Each row was made from one small tree. The marks that hang from a mark follow it in brackets, in alphabetical order. Every link used is in the known rows. Write each row's tree.
In the rows, 128 means zero.
Known rows
sonam(leka vosav): [126 109  78 152 116 138 147  30  90 127 161 143  87 181  97 126 167 131
 143 116  75 145 163 104 125 151  83 113 124 172  99 131  96]
sonam(gunupos(milaz(fafeg))): [126 130  97 126 118 140 145  52  85 129 175 129 140 138  81 133 174 143
 116 136  86 159 149 121 123 147  95  81 120 189 113 144 116]
poso(vosav(milaz(sonam(gunupos)) parim)): [106  94 124 147 132 155 149  61  69 128 174 138 118 150 129 138 200 135
 134 126 130 163 130 123 115 178 117 129 122 181 129 175 113]
gunupos(milaz vosav): [152 109 115 107 133 136 143  63  70 132 184  80 154 119  69 142 178 135
 142 161 124 170 159 138 143 130  93 120 134 193 131 169 115]
gunupos(fafeg(leka(sonam) parim vosav)): [174 119 118 100 151 106 124 106 117 103 171  93  97 190  92 101 140 125
 144 114 108 144 158 104 132 119 114  91 135 159 106 125 103]
parim(gunupos(fafeg(poso vosav) milaz)): [166 108 124 123 135 139 136  57  65 117 200 102 174 187  76  99 158 103
 113 120 104 154 146 107 132 141 128  69 149 190 119 140  80]
fafeg(leka(sonam) vosav(parim)): [146 112  98 139 152  91 142  91 102  96 165 101 100 179  99 112 150 126
 135 125 114 153 134 122 125 156 111 118 119 148  93 106 126]
milaz(fafeg): [114 113 109 112 120 126 132  59  95 104 183 136 117 149 111 136 173 160
 118  87  74 170 126 108 107 130  84  96  98 188 116 147 107]
sonam(gunupos leka vosav(parim)): [117  98  62 178 112 149 157  22  69 130 147 149  92 180 100 139 162 129
 147 143  69 148 166 111 121 191  95 124 138 169  90 115 106]
fafeg(poso vosav(parim)): [139 102 113 135 143 138 141  47  45  84 170 106 123 182 104 115 124 132
 131 106  99 147 125 130 127 161 103  99 100 164 126 139 130]
vosav(milaz parim(gunupos(fafeg(poso)))): [106  82 136 139 130 144 145  69  67 119 195 130 161 169 105 130 164 110
 124 144 126 208 121 113 111 186 128 121 151 190 160 152  82]
vosav(milaz(fafeg sonam(gunupos)) parim): [ 96  96 118 142 145 128 153  67  94 115 173 147 130 149 133 126 196 133
 108 138 108 197 110 104 116 182 102 122 119 192 141 140 113]
sonam(fafeg(parim(gunupos) vosav) leka): [152 124  95 139 144 124 130  34  86  80 152 127  81 197 106 109 151 128
 166 112  97 132 158 125 144 129 112 102 120 159  52 135 110]
gunupos(fafeg): [135  97 122 107 127 146 121  75 100 134 198 119 120 160  90 137 163 143
 130 107  86 175 153 106 107 133 100  89 142 192 151 158  80]
leka(sonam(vosav)): [131 107 117 110 120 137 151  74  81 106 161 127  97 156  67 103 183 158
 127 119  79 149 143 126 134 138 103  97 110 162 106 116 126]
sonam(gunupos(fafeg milaz) vosav): [160 107 100 126 115 156 151  38  69 150 175 128 144 163  63 125 177 124
 123 154  96 153 176 106 130 163  99  85 165 195 127 137  97]
gunupos(fafeg(leka(sonam) parim) vosav): [171 104 122  90 144 115 142 124 107 110 166  67 112 157  79 128 144 145
 159 136 104 158 171 118 143 112 118 122 150 162 113 137  92]
milaz(fafeg(poso)): [115 121 113 117 121 132 150  62  81  86 173 125 123 164 106 125 142 164
 114  76  66 160 124 112 119 127  90  78  88 174 119 146 106]
sonam(gunupos vosav(milaz(fafeg))): [118 105  99 126 104 145 172  38  71 127 164 160 134 156  88 128 194 137
 116 142  90 154 148 112 122 177  95 112 131 189 121 128 117]
sonam(fafeg leka vosav): [132 112  83 151 127 134 161  19  91 108 144 146  74 185  90 128 164 147
 157 114  90 149 171 118 137 146  86 105 133 167  79 139  97]
gunupos(milaz(sonam(vosav))): [153 120 120 130 146 133 137  43  88 133 176 123 131 151  83  98 192 124
 109 138 106 161 139 110 143 139  86  96 122 181 128 142 106]
leka(gunupos(fafeg(parim))): [149 106 127  91 115 154 119  88  93 111 178 114  99 156  97 116 151 133
 150 138  89 159 153 100 132 113 110 103 143 168 118 131 111]
sonam(fafeg gunupos(milaz vosav) leka): [141 124  75 147 134 141 173  46  89 125 146 101 114 147  69 146 163 146
 166 163 104 148 195 142 156 141 106  96 153 178  76 154 107]
fafeg(leka vosav): [156 124  93 132 140  97 134  68 105 114 179 113 113 178  97 120 152 121
 131 112 105 137 145 120 117 142  95 114 120 156 105 122 109]
sonam(leka(gunupos) vosav): [131 107  77 145 106 145 154  42  92 122 155 139  80 179  98 116 167 123
 151 137  74 138 166  95 137 139  92 117 137 162  80 110 107]
leka(gunupos(fafeg(vosav))): [157  96 113  97 119 148 129  81  89 119 190 110 113 166  96 115 166 123
 141 132  93 147 155  95 127 122 112  94 153 179 115 125 113]
vosav(milaz(fafeg sonam) parim): [ 96  93 128 135 152 119 144  67 100 110 179 142 126 150 139 124 195 130
 111 128 119 208 100 100 115 170  95 127 114 194 149 149 109]
vosav(milaz(fafeg(poso) sonam)): [108 119 132 119 145 126 163  78 103 104 174 136 133 160 116 100 178 142
  99 105  99 174 112 104 130 139  99  90  99 181 146 149 102]
milaz(sonam(fafeg(leka) gunupos vosav)): [156 121 104 146 143 123 167  51  98 110 144 144  99 174  85 103 181 153
 117 119  72 134 152 119 141 156 101 103 134 144  86 103  96]
fafeg(leka parim poso(gunupos(milaz))): [144 159 123 132 134 107 157  93  80  90 157 104 108 172  82 110 101 137
 146 112 114 148 149 127 153 106  88  92 110 126 116 126 113]
vosav(milaz parim): [ 90  92 125 136 130 137 137  60  80 123 185 138 128 140 110 146 176 124
 135 155 137 210 118 129 109 183  98 141 125 188 167 162 116]
fafeg(poso vosav(parim(gunupos))): [143  97 116 141 137 138 141  45  35  79 177 111 141 190 101 108 135 122
 125 106  92 144 119 127 126 169 120 101 108 163 112 126 117]
sonam(fafeg vosav): [142 105 114 122 122 140 153  22  66 100 157 146  98 163  77 129 173 160
 141 116  96 156 152 132 133 148  87 110 128 169 104 140 112]
sonam(fafeg gunupos leka): [116 129  74 155 123 145 159  44 102 117 146 141  82 169  85 141 155 159
 155 123  71 144 177 134 130 148 104  85 132 162  77 139 104]
leka(sonam(fafeg gunupos(vosav(milaz)))): [125 110 118 103 128 142 180  96  83 103 149 109 113 132  55 123 184 175
 146 152 101 154 162 156 150 141 127  96 131 165  98 132 135]

Which tree is each row?
[170 122 140 106 162 136 109  75 109 129 184 100 125 160  94  95 167 118
 124 135 115 174 148  96 142 114  99  80 137 188 142 162  90]
gunupos(fafeg(parim) milaz(sonam))
[153 127 109 120 135 113 163  76 103 103 159  99 113 145  75 134 153 143
 156 152 124 164 164 135 150 121 104 117 151 153  88 135 109]
sonam(fafeg(leka(gunupos(milaz vosav))))
[139 134 112 131 145 105 168  98 121  83 157 116 112 182 122  88 146 147
 102  84  59 145 119  86 141 114 101  84 104 141  89 101  93]
milaz(fafeg(leka(gunupos) poso) sonam)
[138 120 133 132 151 146 155  62  82  89 156 124  98 169 104 103 166 169
 125  79  86 139 135 128 142 127 107  80 101 153 105 156 101]
milaz(sonam(fafeg(poso(vosav))))
[153 118 117 118 127 144 144  62  88 124 171 120 119 147  86  93 187 119
 124 158 100 152 143 103 152 126  98 102 138 167 106 117 121]
leka(gunupos(milaz(sonam(vosav))))
[140  94 110 128 132 109 143  90  82 128 197 119 109 177 108 141 162 131
 143  97 109 165 157  99 112 134  90 102 161 174 133 123  98]
poso(gunupos(fafeg(leka vosav(parim))))
[145 137  95 138 125 109 168  86 109 124 153 117 114 162  60 108 162 136
 123 145  95 145 161 125 139 148 107  98 133 145  92 101 110]
fafeg(leka(sonam(gunupos(milaz) vosav)))
[110 119 130 127 118 160 163  67  61 106 171 122 127 163 100 127 147 147
 134  99 117 146 137 134 126 144 112  93 101 167 137 183 108]
fafeg(poso(vosav(milaz)))
[143  93 114 123 140 134 140  56  57 125 183  79 152 120  83 153 169 128
 149 172 135 190 148 139 139 153  95 140 138 195 135 169 120]
gunupos(milaz vosav(parim))
[148 116 136 101 133 152 124  79  80 100 175 106 113 177  90 115 117 146
 139 103  85 160 148 112 130 120 105  79 120 169 146 159  92]
gunupos(fafeg(parim poso))
[155 103 101 128 136 146 133  53  74 141 187 110 145 161  83 131 165 115
 128 154 110 162 162 113 123 165 109  84 157 199 131 147 110]
sonam(gunupos(fafeg(vosav(parim)) milaz))
[120 125 125 110 116 137 152  72  54  71 161 127  99 170 124 126 142 169
 142  56  88 137 134 111 131 103  89  85  84 164  96 158 124]
milaz(fafeg(parim poso(gunupos vosav)))
[161 129 125 106 141 140 127  55  51  68 157 103 106 185  95  93 112 136
 142 103  92 119 133 132 146 125 102  91  81 150 111 141 141]
fafeg(parim poso vosav)
[139  91 119 142 144 136 135  43  76 113 167 140 105 165 110 106 191 140
 114 116  80 163 122 107 126 164  90 125 115 168 125 122 105]
milaz(sonam(vosav(parim)))
[154 122 121 112 137 118 117  91 119 120 179 110 105 175  97 129 134 130
 143 115 100 168 156 104 117 124 100 106 139 163 133 144  78]
gunupos(fafeg(leka parim))
[138 136 119 109 134 123 122  52  92 106 177 116 127 142  99 121 163 134
 127 127 113 176 134 114 133 118  82  93 101 190 115 162 120]
gunupos(milaz(fafeg(parim)))
[148 137 117 131 126 107 118  76  99  97 169 124 116 171  94 114 143 124
 138 121  89 153 136 124 124 136 112 133 113 137  91 113  90]
fafeg(leka parim(gunupos))
[132 100 132 108 111 152 134  85  57 123 188 126  92 162 116 147 178 157
 162  72 115 141 169 107 118 108  98  95 138 178 119 173 105]
poso(gunupos(fafeg(parim)) vosav)
[137 132 104 146 153 128 133  58 117 138 177 115 116 156  97 103 180 121
 121 133 101 164 146 108 139 128  90  85 118 179 119 150  95]
gunupos(milaz(sonam(leka)))
[147 116  99 123 129 143 149  39  67 102 160 133 108 162  76 129 167 156
 141 123  89 130 160 144 131 153 108  86 127 169  89 133 131]
sonam(fafeg(vosav) gunupos)
[115  77 122 118 130 137 150  71  63 122 182 102 142 124  99 160 181 135
 150 166 133 194 136 140 125 170 103 161 136 192 155 164 119]
gunupos(vosav(milaz parim))
[158 116 130 107 126 138 118  58  57 101 177 100 144 140  79 118 168 126
 146 151 106 157 142 136 144 130 113 130 119 171 103 145 112]
fafeg(parim(gunupos(milaz vosav)))
[151 135  97 126 144  95 139  58 109 117 184 107 140 162  98 119 164 116
 117 122 123 163 141 105 128 129  86  90 119 186 104 145 110]
gunupos(milaz(fafeg(leka vosav)))
[147  96 129 118 127 143 142  68  67 114 199 118 164 191  89 104 164 112
 115 112  97 155 138 107 121 152 133  84 146 185 131 136  79]
parim(gunupos(fafeg(poso vosav(milaz))))
[143 118 127 136 134 134 126  55  83 124 194 126 156 154  83  98 198 118
 104 128  88 164 128 116 130 144 117  97 125 177 111 130  87]
parim(gunupos(milaz(sonam)))
[149 114 131  94 117 159 133  90  82  97 170 106 105 167  92 107 126 137
 148 129  84 151 150 103 142 110 114  90 135 158 120 130 111]
leka(gunupos(fafeg(parim poso)))
[149 114 123 118 143 150 124  79 100 123 170 127 108 162  99 103 177 147
 117 115  61 145 145 106 128 139 108  88 123 168 126 129  95]
milaz(sonam(gunupos(fafeg(parim))))
[142 107 118 132 148 134 151  39  53  71 159 114 108 179  94 123 129 153
 144 106 109 154 135 142 138 150 104  91 112 162 109 149 128]
sonam(fafeg(poso vosav(parim)))
[ 91  87 124 138 124 124 143  56  75 106 193 148 154 153 125 138 192 118
 117 135 120 212 104 109 104 184 112 135 128 198 133 143 100]
vosav(milaz(fafeg) parim(gunupos))
[124 121 122 117 114 134 147  66  56 114 182 126 109 146 118 141 188 151
 150  83 132 147 154 112 131 104  84  92 116 183  97 176 126]
poso(gunupos(milaz(fafeg(parim))) vosav)
[138 130 109 126 127 116 153  74 111  97 159 124  92 157  85 131 149 152
 149 127 103 161 153 130 134 125 103 110 139 144  89 124 106]
sonam(fafeg(leka(gunupos)))
[127  86 118 133 136 128 132  46  60 111 193 131 147 168 111 121 187 101
 128 144 131 173 118 123 114 184 118 132 129 189 129 138 120]
fafeg(vosav(milaz parim(gunupos)))
[181 118 126  97 152 131 106  59  88 124 190  91 132 169  89 107 154 103
 140 142 136 160 159 103 139 120  99  81 141 199 132 168 111]
gunupos(fafeg(parim vosav) milaz)
[135 127 122 100 120 140 150 104 101 111 166 100 107 134  64  92 176 138
 134 163 104 157 148 121 156 109 118  82 127 160  94 113 142]
leka(gunupos(milaz) sonam)
[112  90 102 145 110 153 163  32  52 131 163 155 130 152  89 138 183 126
 129 167 108 171 143 125 119 206 101 136 142 182 137 129 122]
sonam(gunupos vosav(milaz parim))
[155 140 106 118 144  96 144  70  91  64 155 107 110 194 118 104 113 136
 129  82  89 133 128 106 134 120  93  93  86 150  86 125 118]
milaz(fafeg(leka parim poso vosav))
[119 110 111 117 112 147 173  78  80 121 154 139 112 151  60 104 194 149
 122 150  90 147 151 131 137 162 116  96 124 166 114 112 133]
leka(sonam(gunupos vosav(milaz)))
[162  97 115 109 133 142 128  71  84 125 191  97 130 159  96 115 164 100
 141 164 127 169 154  94 137 132 110  97 166 191 120 137 118]
leka(gunupos(fafeg(vosav(parim)) milaz))
[139 116 106 133 134 139 174  50  74  92 149 141 123 182 106  90 170 161
  91  84  39 129 129  94 139 147  96  74 100 165  95 107 104]
milaz(fafeg(poso) sonam(gunupos vosav))
[167 119 133  98 140 146 121  88 105 121 178 101 114 154  95  91 166 116
 135 156 107 162 151  90 152 105 109  90 150 174 118 134 108]
leka(gunupos(fafeg(parim) milaz(sonam)))
[145  95 114 112 122 145 145  73  64 118 177  86 137 121  85 137 168 123
 155 186 124 175 150 125 148 136 106 137 151 178 112 139 132]
leka(gunupos(milaz vosav(parim)))
[153  77 109 122 141 116 143  95  92 128 186  77 135 156  99 164 148 133
 153 139 113 189 162 111 117 153 108 144 171 182 138 148  74]
gunupos(fafeg(leka) vosav(parim))
[150 140 107 134 136 108 146  92 127 125 172 110 115 154  90 105 160 117
 125 149 105 158 145 106 139 124 102 111 138 146 103 111 100]
fafeg(leka(gunupos(milaz(sonam))))
[107 102 132 145 119 158 160  59  44  99 175 126 141 170 108 129 151 134
 134 108 121 161 125 132 123 168 126 110 111 168 129 172 102]
fafeg(poso(vosav(milaz parim(gunupos))))
[143 112 109 158 138 117 178  35  65  77 138 128 102 190  87 129 120 149
 143 117 110 167 143 132 140 169  96 119 132 141  99 124 101]
sonam(fafeg(leka poso) vosav(parim))
[140 130 116 100 118 136 132  69  91 102 171 113 117 139  98 111 163 127
 137 149 106 164 139 105 144 108  96 100 120 174  96 133 133]
leka(gunupos(milaz(fafeg(parim))))
[155  86 124  96 130 153 155  89  66 115 183  75 145 158  77 140 138 153
 142 115  87 159 164 120 134 126 110  97 147 186 149 163  83]
gunupos(fafeg(poso) vosav)
